Known rows, with every step that occurs:
v, w: [ -7   5  20  25 -57 -47  -3  25 -15 -41 -40  28 -32 -16   1 -14  59 -41
  40   0 -28  14 -31 -18  62]
v, w, n: [-18 -27  34  24 -56 -41   9   5 -15 -29 -45  22 -21 -25  -7 -23  66 -16
  44 -19 -18 -11  -4  -2  86]
n, k, a, d: [ 21  13  38  12   0  -6  56  30  18  37   5  22 -74  29 -22   9  49 -26
  39  -6 -73  67 -15 -23  56]
k, n: [-12  38   9  24 -31 -25 -16  14 -11  10 -35  18  12 -32 -13  12  56 -20
  28  16 -79 -23 -37   0  18]
d, a, k, n, m: [-15  66  18  25 -37 -59  31  62 -45  84 -30  12  38   3  30  50  56 -40
 -13 -11 -65  -1  -7 -27   8]
u, v, d: [ -4  33  10  20 -33 -37   9  -4  23 -24   8   0 -22 -70  14  39  52 -50
  46  33 -63 -46 -47   0  17]
w, n, k, a: [  2 -44  49   9  -2   1  38  27  12  31 -18  12 -35 -14 -34   2  47  12
  38  -1 -89   7  12 -24  74]
q, w, a, d: [ 57  27  -9  16 -28   7   2 -23 -33  22 -29  58 -52 -54  -2 -13 100 -47
  39 -25  23  54 -36  20  13]
q, w, a: [ 51   0 -14   9 -26  12 -32 -12 -40   6 -46  56 -22 -83  -5 -10  94 -33
  34   0  -6  15 -39   3  10]
k, a, w, n: [-11 -36  23  53 -11  28  16   5 -25  63 -29  44 -48 -37 -27  -4  46  14
  38  -1 -31  17   1 -18  49]
w, n, k, a, d, v: [  5  40  63  27   0 -11  65   6  -2  34 -11   9 -52  32 -45   8  47  18
  63 -50 -83  47   3  -1  57]
u, v, d, a, w, n: [ -8  23  14  24 -28 -30  38  -6 -33  54   8  12 -17 -51  25  53  44 -40
  33   7 -18 -70  11  12  20]
d, v: [ -7  81  33  34 -40 -21 -21   9 -21 -22 -38  28 -15 -32 -23   6  72   0
  61 -10 -76  16 -33   9   8]
v, d: [  0  56   9  13 -41 -29   1  20  20 -32 -12  23 -13 -74 -11  34  71 -26
  38  21 -62  -6 -16   1  35]
a, w, n, k: [ -2 -10  37  34  23   3   0  27 -36  33 -45  30 -32 -46 -27  14  46  20
  28  -2 -94 -45  16  -4  61]
q, w: [ 28  15   6   1 -24 -10 -28  -5 -25 -11 -54  39 -24 -57 -12 -29  81 -28
  20  11 -50  23 -20   8   4]
d, a, k, n: [ -5  44   9   9 -47 -42  23  42 -14  91 -29  25  41  24  12  22  47 -52
  31   8 -25  -7  -7 -19  23]
k, a: [  0  -9  20  26 -40   5  11  21  13  19 -13  31 -44 -21 -19  -3  62 -19
  43  17 -46  55 -28 -25  31]
u, v: [ -6   5  24  29 -32 -21  -9 -12   0   0  -7   9 -34 -46  18   4  60 -47
  50  28 -51 -26 -56   0  10]
v, d, a, w, n: [ -7  43  12  20 -32 -20  31  17 -38  47  -9  32 -12 -51  -4  50  64 -13
  22  -6 -23 -25  43  11  39]
v, d, a, k, n: [ -2  74  -4   1 -47 -58  43  48   7  63 -15  15  54   2   8  57  40 -54
  23  14 -35 -23   4 -19  32]
v, d, a: [  6  70   6  -9 -60 -44  25  33   1   3   8  23  -5 -37   4  48  78 -48
  27  13 -31   7  13   6  28]
v, w, a, d: [ 26  16   6  35 -59 -31  25   4 -23  -8 -12  45 -56 -14  13   1  80 -60
  62 -34  42  43 -47  -3  74]
k, a, d, v: [  2  74  35  44 -39  -8  40   2  -2  24  -5  29 -60  27 -26   0  64 -11
  70 -31 -41  91 -36  -1  14]
u, v, d, a: [  1  50  12  -4 -55 -54  33   8   4   9  26   1 -13 -36  32  53  58 -75
  37  25 -30 -31 -21   5   9]

Rows:
[  4  73  -3  18 -34 -25  17  37 -32  32  -4  39 -20 -40   3  57  60 -38
  17  18 -34  -7  15  -1  17]
v, d, a, w
[ 17  45  18  39 -61 -38 -12  14 -53 -43 -37  41 -18 -28   2   9  68 -23
  73 -39  -6  10 -59 -14  50]
d, v, w, a
[  0 -86  49  14 -15 -45  60   9  -4   2 -13 -10 -45  22  -3  -7   9 -32
  45  -8 -62 -34 -29 -46  85]
u, v, w, n, k, a
[-26  16  41  42 -27 -28   6  14 -35  -4 -34  10 -18 -81  10  19  93  16
   6 -21 -82  -6   4   6  39]
w, n, m
[  4  18  22  35 -38   4  44   8  17  42   4  32 -73  11 -20  -4  68 -34
  49  -2 -19  92 -24  -8  36]
k, a, d
[-10  25  11  33 -25 -23  -1  29   5  55 -46  24  33 -11 -10   9  40 -29
  36  15 -53 -19 -34 -23  32]
a, k, n
[  3  29  21   9 -52 -24  24  44  -4  73 -22  38   1   9   8   9  69 -54
  43  13   4  32   6 -20  33]
d, a, k
[ 45   1 -23  17 -17  -1 -17   9 -35  68 -63  49  39 -44   0  -1  57 -38
  29  -3  -5 -12 -47 -23  16]
q, w, a, k, n
[  5   5  38  10   4 -13  22  38 -57  70 -25  29 -27  -8  -8  30  51  -3
  17  -9 -64 -30  43   1  50]
d, a, w, n, k
[ 24  -4   7  40 -52 -40  31 -18 -19   0   7  24 -65  -8  38   6  63 -87
  72 -24  45   3 -80  -3  54]
u, v, w, a, d
[ 23  -3   3  42 -35   8  -5  28   0  52 -31  54  -3 -56   4   8  75 -32
  69   8  17  12 -38 -28  54]
w, a, k
[ 26  37   3  40 -39   6  10  -5  -7  25   3  50 -57 -45   4  16  99 -41
  63 -15  19  46 -37  15  42]
w, a, d
[ 10 -31  -6  42 -41 -52  17  11 -25  40 -28  19  26  -1  38  16  17 -75
  61  -5  13 -67 -91 -45  52]
u, v, w, a, k, n
[-26  78  54  59 -44 -72  46   3 -65 -33 -42   1 -39   0  10  11  76   4
  27 -89 -57  32 -11  13  52]
a, d, v, w, n, m
[  4  49   2  23 -28 -38  24  14 -34  42  15  17 -27 -38  28  63  41 -63
  25  25 -33 -46 -17  -3  -6]
u, v, d, a, w
[ 14  11  -7  38 -27  -5  -4  25  -9  70 -38  41  32 -38  -1  25  53 -31
  54   7  -9 -22 -51 -28  42]
w, a, k, n
[ 38 -27  32  -4  14  -1  60  -5  -8  47 -27  24 -61  10 -37 -26  56 -10
  23 -33 -56  52  18  -2  49]
q, w, n, k, a, d
[ 17 -46   8  45 -52 -37  17  12 -10  25 -21  27 -15 -19  39   3  41 -77
  78   2  40 -28 -77 -48  63]
u, v, w, a, k
[ -1  -9  62  18 -21 -46  48  30 -27 -19 -41   6 -28  37 -35  -4  22  15
  52 -47 -88   6  -7 -37  85]
d, v, w, n, k, a
[ -3  89  32  41 -57 -57  26   5 -33 -36 -33  26 -46  31  -8  -8  60 -35
  64 -49 -25  54 -39   8  45]
a, d, v, w
[-10  24  46  47 -55 -39  68 -12 -20   4 -24  20 -55  47 -27 -20  49  -8
  72 -68  -6  69 -13  -8  71]
k, a, d, v, w, n
[  2  -7  13  55 -13  23   4  28 -22  51 -20  51 -60 -23 -24   5  39  -9
  32  17 -45  43 -26 -33  21]
k, a, w
[  0 -67  48   7 -20 -35  54  34  -2  -4 -30  11 -37  20 -23 -11  27  -8
  35 -19 -63   7   2 -44 106]
v, w, n, k, a
[-20  29  45  35 -58 -53   9  -3 -38 -42 -55  18  -9 -12 -15 -13  55   6
  63 -44 -39  -9 -14   3  64]
d, v, w, n
[ 17  50  49  24 -22 -53  67  36 -19 -12 -18  15 -67  79 -23   3  25 -24
  56 -51 -72  69 -34 -34  66]
n, k, a, d, v, w
